What can hang from each mark
Z774: Z307 Z911
Z911: Z774 Z815
Z75: Z307 Z684
Z815: Z307 Z332 Z431
Z684: Z774 Z815
Z307: Z75 Z815
Z332: Z774
Z431: Z774

Known rows, with every way that one mark hangs from another
Z911[Z774[Z307[Z75]]]: [ 35.2   4.8  14.9 -11.0  -5.4 -59.0 -21.2  29.3  22.8   5.2  57.6  -5.5
  -4.5 -33.8  15.5  34.5 -11.6 -27.1 -11.6 -12.8 -33.4 -17.4  43.4]
Z307[Z815[Z332[Z774]]]: [ 21.5  13.7   8.3  23.5 -34.8   4.6  -2.1 -40.9   6.2   1.2 -11.8  35.7
  -8.7 -21.5   2.6 -57.5  24.8  33.3  43.1  28.6  29.0 -17.3 -43.9]
Z684[Z774]: [ -9.7   3.0  -2.6 -13.7  32.3 -22.2  26.9 -28.8  24.8 -17.9 -22.2 -16.2
  11.4 -14.5  36.9 -26.3  15.0 -29.6  10.3   5.5  60.1  28.2  -6.0]
Z815[Z307 Z332[Z774[Z911]] Z431]: [-10.3   6.1  14.5  11.2 -10.9  29.5 -13.1 -15.3 -36.6  -2.2  57.7  -5.3
  -8.7  29.5 -32.2 -14.9   1.5  37.1  79.9  -3.1  -9.2 -35.3 -23.9]
Z684[Z774[Z307 Z911]]: [ -5.9  53.6  -1.0  -4.8  30.0 -34.4  12.5 -38.0  25.1   8.0  -3.4 -21.5
  -0.7 -23.4  34.1  -2.7 -19.2 -37.0  32.8   9.3 -11.2 -11.9  49.5]
Z307[Z75[Z684[Z774]]]: [ -1.5 -34.6 -16.3 -35.8  28.0 -27.5  50.5  16.6  24.5 -40.8 -47.4 -18.3
  16.5   3.7  27.2  21.8  16.4 -35.4 -58.3 -17.7  60.8  37.9  12.4]
Z307[Z75 Z815[Z431]]: [ 19.2 -26.0  18.0  18.1 -15.1 -35.5 -16.1  23.0  12.5  35.6  -7.4 -15.7
  -0.1   1.7 -10.9  10.7   5.7   1.2 -25.6   3.5   6.6   8.3 -23.2]
Z431[Z774[Z911]]: [ -3.2  45.5   3.1 -36.6   2.8   0.5  24.3 -42.3  -2.2  24.8   2.7  -0.4
   6.5 -25.3  30.7 -11.8 -13.9 -10.2  15.7  27.6  -3.7  21.8  24.9]
Z684[Z815]: [  1.3   0.6   9.1   5.5  39.8 -27.3  24.0 -24.7  11.4  14.1   8.2  18.4
  18.8 -15.5  14.7   7.4   7.8  18.6  -6.7  13.9  28.5  32.0 -27.7]
Z431[Z774[Z307[Z75[Z684]] Z911]]: [  3.5  31.2 -12.1 -43.4   6.9 -18.2  22.3  15.8   9.3  -5.4 -17.5  -4.6
   4.4 -14.6  23.3  47.7 -27.5 -31.9 -54.3  -3.1 -44.3  11.8  77.9]
Z431[Z774[Z307 Z911]]: [ -6.2  68.8   0.8 -21.9  11.9 -12.7  -2.2 -28.7   9.2  18.3   6.2  -1.1
   0.7 -31.3  33.0  -0.7 -28.2 -27.5  15.1  18.6 -44.1   2.8  60.3]
Z815[Z307 Z332 Z431[Z774]]: [-21.6 -17.3 -12.8 -14.0 -14.8  42.2 -10.1  22.0 -16.5 -24.1 -15.8 -18.5
   2.8  47.9   6.3   7.4  32.1  -4.4  16.0 -22.4  13.8  17.7 -14.7]
Z431[Z774[Z307 Z911[Z815[Z332]]]]: [  3.7  34.1 -18.6  -5.9 -32.4  38.6  -0.9 -22.4 -11.8  22.1  -3.6  12.7
 -21.7 -22.9  10.6  -3.4 -29.9   2.9  10.8   3.9 -46.0 -30.5  34.3]
Z307[Z815[Z332[Z774[Z911]] Z431]]: [ 15.8   9.7  24.5  30.0 -47.7  11.8  -4.0 -49.8  -7.5  42.6  20.2  12.7
 -12.7   6.6 -22.7 -33.8  -9.2  38.6  49.4  18.8  -6.8 -41.4 -38.1]
Z332[Z774[Z307[Z75] Z911]]: [ 22.7  48.0  22.3   4.3  18.8 -41.0 -16.1 -16.8  -5.5  18.5  82.6   4.5
  -7.4 -42.3   1.6   5.2 -32.4  12.2  27.2  14.5 -42.8 -40.0  33.3]
Z815[Z307 Z431]: [-29.0 -11.5  12.4   4.5  25.5   0.3 -25.0  31.4  -9.6 -21.4  11.7 -20.0
   9.6  24.5 -20.4  -9.8  12.2  -6.5  34.3  -6.0  15.5  25.2 -11.7]
Z911[Z815]: [ -7.4 -12.7   6.5   3.9   8.7   8.1   0.7  -3.5  -3.6  -1.3   3.0  17.4
  -2.4 -36.7 -11.5 -44.6 -15.1   7.6   6.5  15.8  30.0  17.1 -18.8]
Z911[Z815[Z332 Z431]]: [ -3.4 -55.2   0.9  24.9 -22.0  42.2 -18.1  13.4 -20.1  12.9  -4.8   8.4
  -3.7  12.5 -28.7 -26.0 -12.4  16.5  -1.6 -18.3  27.8 -19.9 -50.1]
Z75[Z307 Z684]: [-24.0   4.5 -11.9 -25.4  36.3  13.0  -8.6   4.1 -12.9 -43.1 -66.1  20.8
  39.6  -2.1  -1.1 -67.2  -0.3 -40.7 -45.5  23.8  42.8  20.8  -4.2]
Z307[Z815[Z332]]: [ 23.3  10.7  -6.6  14.0 -39.9  -2.2  -8.7 -15.0   4.2  19.6 -64.9  24.3
  -4.3 -15.3  12.6 -36.0  27.9  14.2  24.6  23.8  23.3 -10.2 -29.4]
Z911[Z774 Z815[Z307[Z75[Z684]]]]: [  3.5 -54.0   0.7 -33.4 -22.3   0.4  30.9  60.5   1.6 -50.7  32.8  -4.7
 -20.2  -1.2 -36.3  33.5   2.1   2.5 -30.7 -20.7  -0.3  31.6  24.4]
Z332[Z774[Z307[Z75 Z815]]]: [ 26.9  31.0  19.3  27.4  -2.0 -49.0 -23.5  -4.6  23.0   2.0  35.8  13.1
 -14.7 -42.7  -0.4 -12.7   2.7   8.4   4.2  21.7 -23.2 -14.2  10.4]

Rows
[ 14.3  -2.2  -7.9   5.9  52.6 -60.7  29.9  -4.2  39.6  -0.1  19.1 -22.0
   3.8  -5.6  38.4  67.0  12.5 -11.9 -44.2 -17.8   4.0  12.5  14.6] : Z684[Z774[Z307[Z75]] Z815]
[ -0.8  64.5  25.1  11.1  24.5 -24.3 -14.9 -44.8   1.5   6.3  61.4  17.8
  -2.4 -46.7   0.7 -34.5 -34.7   4.7  56.2  27.2 -32.6 -28.5  30.9] : Z332[Z774[Z307 Z911]]
[-30.4 -38.9   0.7  -1.4  56.1  11.3   9.7   3.2  -4.1 -22.0 -27.6  10.0
  46.7  40.8 -20.5 -12.1  -8.3 -17.2 -83.2  -2.9  33.6  32.8 -33.9] : Z75[Z307 Z684[Z815[Z431]]]
[-26.2  -3.9   7.6  -0.4  44.6 -14.7  50.1 -28.8  11.7   7.3  34.7 -45.3
   2.0  45.5  -2.6  54.5   9.2   8.9  24.9 -12.2   3.5  29.8  -5.3] : Z684[Z774[Z911] Z815[Z307 Z431]]
[  4.6  80.1   2.1  -5.2 -20.8 -21.2   0.4 -40.5  27.2  34.5 -22.8   2.8
 -14.6 -37.6  27.1  -7.1 -16.5 -19.9  15.9  36.6 -57.4   7.7  57.5] : Z431[Z774[Z307[Z815] Z911]]
[ 19.5  -9.6 -18.6 -10.6 -12.6  -1.1 -18.0  44.8 -31.0 -13.8  -7.7  -7.2
  -3.7  14.9   4.2  22.9  43.0  18.3  23.4  -8.5  11.2 -17.5 -13.3] : Z815[Z307[Z75] Z332]
[-18.7 -28.5 -13.0  -4.4   6.4  33.4  21.0   6.9  -8.0 -10.5   3.1 -10.4
   6.1  58.5   5.3  50.1  37.9  21.8  -7.4 -25.6   6.8  31.1 -32.1] : Z684[Z815[Z307 Z332 Z431[Z774]]]
[  0.6   2.2  -3.5 -16.9 -28.0  31.2   5.8 -24.2 -17.0  36.3  -6.7 -10.2
   5.7  22.7  15.4   6.8 -12.7  -1.6   8.8  -6.9  -5.7 -13.8  -5.8] : Z815[Z332 Z431[Z774[Z911]]]
[-28.4 -12.7   5.1  12.0  11.3  21.9 -18.8  12.7  14.0  -6.1  18.5  -6.7
  -8.0  -8.7  -8.3 -10.7 -33.8 -25.7 -31.4 -18.1 -17.3  21.2  18.6] : Z911[Z815[Z431[Z774[Z307]]]]
[-20.5 -43.4   9.2  28.5 -11.3  57.1 -16.7  11.4 -30.5 -33.7  54.7   6.4
 -19.9  23.9 -53.3 -36.7   6.9  43.2  45.0 -17.0  20.7 -14.6 -52.0] : Z911[Z815[Z307 Z332[Z774] Z431]]
[ 15.3  23.7 -18.3  10.6 -26.0  17.3 -35.7 -22.4 -17.3  11.0 -77.7  20.5
  12.1  -2.5   6.4 -77.0  27.2  -4.3   1.6  42.3  23.2 -27.9 -37.5] : Z75[Z307[Z815[Z332]]]
[ 35.9  23.0 -22.4  -0.4 -46.0 -11.8 -15.4  11.8  16.2  17.2 -46.6   2.9
 -15.7 -12.0  36.0  27.0  24.5  -8.9 -29.3   1.4 -30.8 -15.7  23.0] : Z431[Z774[Z307[Z75 Z815[Z332]]]]
[  3.8 -44.5   4.1  24.3   9.1   6.1   6.5  -6.3  -5.3  25.9   0.1   9.7
  18.0  33.3  -2.4  25.8  10.7  27.8 -13.9 -21.1  26.8  -4.5 -57.4] : Z684[Z815[Z332 Z431]]
[-10.3   4.0   9.2  21.0   3.2   0.9 -43.2  -9.6  -2.3  14.3 -37.9  -3.5
  19.2   8.7 -17.6 -69.9   1.3 -24.7 -19.3  31.6  16.3   2.2 -35.2] : Z75[Z307[Z815[Z431]]]
[ -2.4  10.4 -11.5  -2.1 -29.7  41.5  -0.1  -1.8 -40.5   6.5   3.0   6.0
 -24.5  -0.2 -27.6 -14.3  -1.6  39.4  64.8  13.3 -15.6 -28.0  -4.7] : Z774[Z911[Z815[Z307 Z332]]]
[-14.2 -24.8 -22.1 -10.4  14.1  19.1  37.5  19.5  -9.8 -45.2 -50.4  22.9
  12.8  37.4  -5.9  34.4  41.3  27.3  -9.7 -12.7  27.0  29.1 -16.6] : Z75[Z684[Z815[Z307 Z332]]]
[-24.9 -23.2  15.3  14.9  45.1 -10.3   6.4  14.6   0.6  -8.1  32.0 -12.2
  12.7  35.7 -19.8  33.9  18.0  21.7   9.7 -10.5   8.6  38.2 -30.2] : Z684[Z815[Z307 Z431]]
[ 45.2  -6.8 -10.4   8.8 -46.4 -18.4  -8.7  10.2  -2.3  32.6 -46.4   9.7
  -7.8 -10.5  13.3   5.6  31.9  20.8  -4.1  12.5  12.8 -22.4 -27.2] : Z307[Z75 Z815[Z332]]
[-16.2 -50.7 -16.9   4.8  24.6  37.1   3.8   6.2 -21.5 -15.3 -55.4  18.4
  40.8  57.5 -16.8  -7.0   6.7  -2.4 -76.6 -14.6  35.2  -1.4 -51.3] : Z75[Z307 Z684[Z815[Z332 Z431]]]
[ 38.0  34.4   4.8   9.4 -14.8 -16.5 -21.8 -13.7 -19.4  23.0  56.3  12.3
 -11.4 -24.5   4.9  11.0 -16.9  24.6  31.6   2.5 -40.9 -73.4  16.9] : Z815[Z332[Z774[Z307[Z75] Z911]]]
[  4.8 -13.7  -6.1   5.8 -48.4  25.9  -2.6 -14.0  12.0  21.1 -53.3  -0.3
  -1.7  21.9  13.6 -11.4  22.4  -2.9 -12.8  -0.8  15.1  11.4 -28.2] : Z307[Z815[Z332 Z431[Z774]]]
[-12.5 -19.5   0.5  13.7 -30.4  50.2 -13.2  14.7 -41.9  14.1  19.6 -12.3
 -21.6  29.7 -46.9  -1.9 -12.9  34.9  51.6 -10.1 -18.6 -30.6 -17.8] : Z774[Z911[Z815[Z307 Z332 Z431]]]
[ -1.1  36.5  -3.7  16.2  10.6 -41.9   2.9 -24.7  52.1  -9.0 -48.5 -14.7
  -8.2 -25.3  32.0 -21.0  13.2 -37.9  11.0  15.0   7.5  14.8  27.0] : Z684[Z774[Z307[Z815]]]
[-26.7 -40.8 -16.3  -2.9 -24.6  69.0  -3.1  27.1 -22.0 -23.5  -2.1 -12.6
 -16.5  36.8 -21.4  -3.1  14.8  12.7   6.4 -23.9   9.4  16.7 -23.2] : Z911[Z815[Z307 Z332 Z431[Z774]]]
[  6.5  -1.4  17.0   6.4  -9.4 -14.8 -13.7   6.6  23.0  -5.6  52.5  11.5
 -18.1 -46.3 -10.2 -15.1 -33.2 -18.2   7.1  -2.7 -26.4  -6.4  31.0] : Z911[Z774[Z307] Z815]
[ -3.5   3.1 -17.1 -34.8  17.3 -15.1  10.8  38.7  20.9 -36.5 -34.3   1.3
  11.4 -12.0  29.1  36.3  -4.6 -42.7 -75.8 -15.3 -10.0  33.5  58.0] : Z431[Z774[Z307[Z75[Z684]]]]
[  8.2  -8.7  16.4  21.2  -0.1 -12.5 -26.4  27.6 -11.5  44.7  59.4 -19.1
 -16.6 -12.0 -34.7  31.6 -57.9   3.7 -16.3 -14.2 -56.7 -37.7  24.8] : Z774[Z307[Z75] Z911[Z815[Z431]]]
[-15.2  21.5  -8.1 -10.9  49.4 -32.1  65.6 -36.2  41.5 -10.8 -23.7  -4.8
  11.5   0.9  25.3  49.3 -17.3 -21.8 -30.6  -6.7  -7.2  23.4  48.3] : Z75[Z684[Z774[Z307 Z911] Z815]]
[ -9.4 -19.1 -10.3 -31.4  20.8 -13.7  11.5  60.2  -9.5 -51.2 -26.6  -4.7
   9.3  11.8  -9.3  25.5  25.1  -7.2 -21.7  -6.9  19.6  38.4  19.0] : Z815[Z307[Z75[Z684]]]
[  1.6 -34.5 -18.3 -19.7 -19.4  25.9  -9.5  49.9 -24.3 -12.0   1.2 -31.6
  -1.9  49.5   5.4  47.0  36.6   2.3 -13.6 -33.5   3.3   5.9 -10.8] : Z815[Z307[Z75] Z332 Z431[Z774]]
[ 21.9 -15.4   6.0 -25.7  -2.2 -47.1   3.4  49.2  26.9 -27.9  14.3   2.4
   5.0 -21.4   7.0  43.8 -14.6 -37.8 -50.6 -23.4 -22.2   3.9  56.8] : Z911[Z774[Z307[Z75[Z684]]]]
[ -6.9 -52.0  15.4  33.9 -15.7  47.8 -10.7 -11.8 -17.9  -5.7  48.0  20.7
  -8.6   4.4 -39.6 -49.4 -15.0  37.4  16.1 -14.5  34.9 -24.9 -64.3] : Z911[Z815[Z332[Z774] Z431]]
[ -2.5  38.4   9.5  12.0   6.6  -4.5 -13.2 -14.5  -3.1  26.4  26.3  11.7
 -16.1 -46.2 -14.2 -20.6 -50.8   1.1  28.5  19.6 -44.1 -23.3  37.5] : Z774[Z307 Z911[Z815]]
